Each row was made from one small tree. The marks that hang from a mark follow it in brackets, in the order of their numbers. Every link used is in the known rows. Write each row's tree.
Known rows:
Z490{Z600{Z494 Z958{Z834{Z724{Z238}}}}}: [  3   3  -8   5  -9  -4   6   7   3  34  -3  -2  -3 -22  -2  21   7  10
 -21 -18  -4  18  -1   7  -7 -19]
Z834{Z724{Z238{Z102{Z453}}}}: [  9  -5 -14   6 -12   0   2  20  -1  22 -13  -1 -10 -17 -11  22   7  11
   6   9 -13  15  -1   6  -3   2]
Z600{Z490 Z958}: [  9  -3 -18  14 -14  -8   6   6   9  28   6 -11  -9 -16 -13  28   4  -3
 -11   3   8  14   3  -3  -2  -3]
Z453{Z102{Z238{Z364 Z724{Z834}}}}: [  5  -9 -19  -5   8   4   8   9  25  26   9  -4  -3 -23   0  20   7   2
 -27  19   1   9 -11   1  -5  -2]
Z724{Z238}: [  0  -2 -20   4 -11   0   7  15   6  25  -6  -6  -3 -14  -4  25   8  -5
 -14   8 -14   9  -2  -3  -1   4]
Z364{Z984{Z834{Z724{Z238}}}}: [ -4  -3 -11   0   7   5   3  23  14  23  -1  -4  -1 -23   2  24  14 -10
 -14  -9 -13  11  -3   5  -8 -11]
Z453{Z102{Z238{Z364{Z984{Z834}} Z724}}}: [ -4  -8 -15  -3  17   6   4  15  25  25  18  -4   6 -27  -5  19  12  -2
 -20  -2   2  14 -15   3  -6  -8]
Z490{Z600{Z494 Z958{Z834{Z724}}}}: [  5   4  -4  10 -12  -6   6   0   2  28  -2  -1  -4 -22  -7  20   8   6
 -16 -15   2  18   1   6  -6 -23]
Z984{Z364 Z834}: [  0  -2 -10   0  -2   3  10  12  16  22   6  -5 -11 -20   4  23   7  -9
 -22  12  -1   6  -7   3  -2  -7]
Z600{Z490 Z494 Z958{Z834{Z724}}}: [ 13  -2  -6  10  -4  -6  10   4   4  33   1  -6 -11 -23  -8  29   1   3
 -16 -11  16  18  -1   5  -7 -19]
Z958{Z834{Z724{Z238{Z102 Z364{Z984}}}}}: [-10  -4 -12   4  15   8  -3  25   5  25  -3  -4   0 -21  -5  17  11   4
   3  -8  -7  18   4  15  -9 -15]
Z604{Z984{Z364 Z834{Z724}}}: [  3  -1  -2   0   0   6   3  12  10  19   4  -1 -14 -22   6  25  12  -9
 -12   4   6   8  -8   3 -10  -7]
Z724{Z238{Z102} Z834{Z958}}: [  4  -6 -28  -2  -6   3   7  13   7  25  -8  -4   5 -15   0  22   8  -2
 -12  14 -10  16   6   7  -2  -4]
Z364{Z984{Z834}}: [ -3  -2 -13   7   0   2   6  14  12  20   7  -6   6 -21  -3  20  12 -15
 -15  -2  -9   9   2  -2  -3 -11]
Z604{Z984{Z834{Z724}}}: [  5  -1  -5   3  -5   4   3   6   9  20   1  -2  -5 -21   2  23  16 -11
  -6  -1  -1   7  -5   1  -9  -6]
Z364{Z984{Z834{Z724{Z238{Z102}} Z958}}}: [ -3  -6 -18  -1   4   7   1  23   4  22  -5  -1   7 -22  -5  22  15  -3
   1  -8  -6  23   0  14  -7 -13]
Z604{Z984{Z364 Z834{Z724{Z238{Z102}}}}}: [  5  -5  -8  -2   2   9  -1  18   8  22   0  -1 -11 -20   7  25  13   3
 -13   3   3  14  -5  14  -7  -3]
Z238{Z724}: [  6  -3 -16   5 -17   4   7  14   8  15  -8  -3  -6 -15  -9  26  12  -1
  -8  13  -1  14  -9  -4  -3  -1]
Z604{Z984{Z364 Z834{Z724{Z238} Z958}}}: [ -1  -4 -10 -10   0   7   4  18  10  26   1   0  -8 -23   9  26  12  -6
  -6  -4   1  15 -12   4 -11  -5]
Z834{Z724 Z958}: [ -1  -3 -14   2 -15   0   7  12  -2  18 -13   0  -4 -18 -13  25  11  -8
   9   6  -4  18  -5  -1  -7  -7]
Z958{Z834}: [  2  -1 -13   4  -2  -2  12  11   9  21   0  -7   1 -16  -3  20   9 -11
 -12   4  -5   6   3  -3  -2  -9]
Z238{Z724{Z834}}: [ 11  -4 -17   2  -8   5   9  13  16  16  -6  -3  -5 -18   3  24  10  -4
 -20  20  -3   9  -4  -4  -3  -6]
Z453{Z102{Z238{Z364 Z724}}}: [  2  -8 -18  -1   0   3   5  11  17  25   7  -3  -3 -21 -12  22   9   5
 -13  12   2  14 -16  -1  -4   3]
Z834{Z724}: [  1  -1 -10   7 -12   1   5  13   2  18 -11  -2 -10 -17 -10  25  11  -5
  -2   9  -6  12  -4   0  -6  -4]
Z958{Z834{Z724}}: [  3  -1  -7   2   2  -1  10  14   7  19  -6  -4  -5 -19  -4  22  12  -8
  -7   2  -3   9   1   3  -6 -12]
Z600{Z490 Z494}: [  5  -5 -17  12 -23  -2  10   2  -1  34  -3  -5 -10 -17 -11  28  -2   3
 -17  10   3  18  -4  -2   5  -5]
Z453{Z102}: [  5  -3 -15   8  -7  -2  10   7   6  18  -4  -8   4 -15 -10  21  12 -11
 -10  14 -11  11  -1  -2   1   1]
Z724{Z238 Z834{Z958}}: [  1  -5 -25  -4  -5   1  11  14  10  27  -6  -4   3 -17   4  23   7 -10
 -17  11 -13  10   1  -3  -4  -4]

Which tree is each row?
[  2  -2 -11  -3   4   0   9  20   9  25  -7  -4  -5 -19   1  24  11  -4
 -12  -1  -9   9  -1   3  -6  -7] => Z958{Z834{Z724{Z238}}}
[  9  -4 -20   8 -14  -2   4  17   1  25  -6  -4  -4 -14 -11  21   4   7
  -1  10 -15  12   2   2   1   6] => Z724{Z238{Z102{Z453}}}
[  4   4 -10  12 -14  -8   8  -3   3  31   3  -5   2 -19  -7  17   5   4
 -21 -13   0  15   3   1  -2 -20] => Z490{Z600{Z494 Z958{Z834}}}
[  5  -4 -13   0   5   3   5  20   5  22 -10  -4  -2 -17  -3  22  13   4
  -7   3  -6  14   4  13  -4  -7] => Z958{Z834{Z724{Z238{Z102}}}}
[ -3  -3  -8  -6  -2   5  10  15  11  20  -2   0 -12 -24   1  25   9  -8
  -5   6   5  14 -12   6  -7 -12] => Z984{Z364 Z834{Z724 Z958}}
[ -6  -3 -18   3  -2   2   7  14   9  20   4  -4  11 -21  -6  20  12 -17
  -5  -7  -6  16   0  -1  -4 -14] => Z364{Z984{Z834{Z958}}}
[ -9  -8 -19  -5   3   7   2  18  18  28  14   1   4 -27  -7  21   9  -1
  -7  -8   8  19 -15   2 -10 -13] => Z102{Z238{Z364{Z984{Z834{Z958}}} Z724}}
[ 11  -4  -8   5   0  -5  10  10   7  39   0  -6 -11 -22  -3  30   1   7
 -21 -14  10  19  -1   7  -7 -14] => Z600{Z490 Z494 Z958{Z834{Z724{Z238}}}}
[-14  -6 -25  -1   4   6   3  20  11  31   0  -3   5 -21   2  17   5 -10
  -5   1 -15  14   2  -1  -8 -11] => Z724{Z238{Z364{Z984}} Z834{Z958}}
[ -2  -5 -15   5 -10  -6   5  11  10  33  11  -1 -10 -21 -14  17  -3   3
  -3   7  -8   5  -9  -6  -5   3] => Z102{Z238{Z364} Z453}
[ 12  -3 -15  16 -21  -6   8   0   1  34   3  -7  -9 -17 -15  30  -2   3
 -18  -2  12  19   0  -1  -1  -8] => Z600{Z490 Z494 Z958}
[  3  -7 -21   3  -1   1   3  13  12  31  -2  -4  -9 -18   1  16  -2   8
  -6  18 -16   5   2   7  -3   0] => Z724{Z238{Z102{Z453} Z364} Z834}
[ -4  -5 -17   5   3  10   1  18  17  19   0  -2  -4 -22   1  19   8  -4
 -10  10  -3  12  -2  -2  -9 -14] => Z238{Z364{Z984} Z724{Z834}}
[-11  -6 -16   7   2   9  -7  24   0  24  -8  -2  -5 -19 -12  20  10   6
   8  -1 -11  21   0  14  -8  -7] => Z834{Z724{Z238{Z102 Z364{Z984}}}}
[ -3  -2  -7   6   3   4   4  17  11  17   0  -3  -1 -24  -3  22  14 -13
  -8  -4  -7  12  -2   4  -8 -15] => Z364{Z984{Z834{Z724}}}
[ -8  -6 -12  -8   1   8   0  11  10  33  -1  -1  -5 -23   5  22  12  -5
   6  -7  -1  12 -13   7 -12  -5] => Z604{Z984{Z834{Z724{Z238{Z364}} Z958}}}
[  5  -5 -11   5   5   3   1  24   8  22  -2  -2  -1 -23  -4  20  10   3
   0  -6 -14  15   0  10  -6  -8] => Z364{Z984{Z834{Z724{Z238{Z102{Z453}}}}}}
[ 11   2  -8  11  -6  -5  12   3   4  28   2  -7   0 -17 -10  24   3  -5
 -21 -13   4  13   3  -1  -8 -17] => Z600{Z494 Z958{Z834}}
[ -4  -7 -17   3   6   5   1  18  15  22  11  -3   4 -23 -14  19  11   1
 -10   3  -1  19 -11  -4  -6  -4] => Z453{Z102{Z238{Z364{Z984} Z724}}}
[ -2  -6 -21   7   5   4  -2  21  10  29   2  -4  -1 -20  -1  14   1   5
  -3   7 -19  10   7   4  -5  -8] => Z724{Z238{Z102{Z453} Z364{Z984}} Z834}
[-14  -7 -23   0   7   8  -1  18   9  30   4  -4   7 -21  -5  17  10  -2
   2  -5  -8  20  -2  14  -5 -10] => Z724{Z238{Z102 Z364{Z984{Z834{Z958}}}}}
[ -5  -5 -12  -1  10   5   1  19   8  28  -7  -4  -8 -18  -3  19   9   7
   0   4  -4  13  -2  18  -6  -8] => Z958{Z834{Z724{Z238{Z102 Z364}}}}
[ -3  -4 -19  -3 -11   2   7  19   1  24 -15  -1  -3 -17  -7  26  11  -4
   2   2 -10  19  -8   2  -7  -3] => Z834{Z724{Z238} Z958}
[-14  -7 -20   3   0   9  -5  24  -3  24 -10   0   0 -20 -15  19  10   5
  19  -5  -7  27  -2  12 -10 -10] => Z834{Z724{Z238{Z102 Z364{Z984}}} Z958}
[ -1  -7 -13   0   4   3   2  20  22  29  18   0  -5 -28  -5  17   3   4
  -9  -5   1  10 -15  -3  -9  -8] => Z102{Z238{Z364{Z984{Z834}} Z724} Z453}
[ -6  -8 -25  -4   3   7   2  19  16  26   9   2   4 -26  -5  19   5  -1
 -11   2   3  19  -8  -5 -11 -14] => Z102{Z238{Z364{Z984} Z724{Z834{Z958}}}}
[-15  -4 -11   0   6   8   1  15  10  24   1  -1   0 -26  -6  18  11 -11
  10  -8  -1  17  -8   8 -12 -19] => Z238{Z364{Z984{Z834{Z724 Z958}}}}
[  6  -6 -15   9 -13   5   0  14   6  20  -6  -1 -13 -17 -14  19   4  17
  13  16   0  15 -10   6  -2   0] => Z238{Z102{Z453} Z364 Z724}
[ 19  -6 -17   6 -11   3   7  13  12  15  -6  -1  -7 -18  -4  20   6   9
  -7  22  -5  12   0   1  -2  -4] => Z238{Z102{Z453} Z724{Z834}}
[  1  -8 -24  -1  -3   2   4  14   9  33  -5  -2  -4 -19  -2  16  -1   7
   4  14 -13  12   0   7  -4  -3] => Z724{Z238{Z102{Z453} Z364} Z834{Z958}}
[ 10   2  -3   9  -3  -3   9   6   2  26  -4  -3  -6 -20  -9  26   5  -3
 -16 -15   7  15   0   5 -12 -20] => Z600{Z494 Z958{Z834{Z724}}}
[  3  -3 -10  -2  -8   4   4   6   6  21  -1   0   1 -22  -1  23  16 -13
   3  -5   3  14  -7   1 -10  -8] => Z604{Z984{Z834{Z724 Z958}}}
[  1  -6 -16  13 -10   7  -4  21   4  18  -2   0  -5 -19 -17  16   6  12
  16   6  -4  20  -5   3  -4  -7] => Z238{Z102{Z453} Z364{Z984} Z724}
[ -2  -6 -10   0   4  10  -5  11  10  28   0  -3  -8 -20   3  21  13   5
  -2   2  -1  11  -6  17 -10  -2] => Z604{Z984{Z834{Z724{Z238{Z102 Z364}}}}}
[  0  -3 -12  -3  -6   5   6   9   9  23   8  -3  -3 -20   4  22  10 -12
  -7   2   6  12  -7  -2  -6  -7] => Z604{Z984{Z364 Z834{Z958}}}
[  1  -5 -16   1  -3   8   5  10  19  22  -3  -3 -12 -20   3  21   6   1
 -14  20  -1   7  -9   1  -6  -7] => Z238{Z364 Z724{Z834}}
[-11  -6 -13   3   5   9  -3  15   5  22  -1   0   1 -24 -10  17  12  -2
  14  -4   2  23  -3  17 -10 -19] => Z238{Z102 Z364{Z984{Z834{Z724 Z958}}}}
[  3  -8 -22  -1  -5  10   3  10  11  20  -8  -1  -4 -19  -4  20   8   7
   1  20   5  20  -5  10  -5 -10] => Z238{Z102 Z364 Z724{Z834{Z958}}}
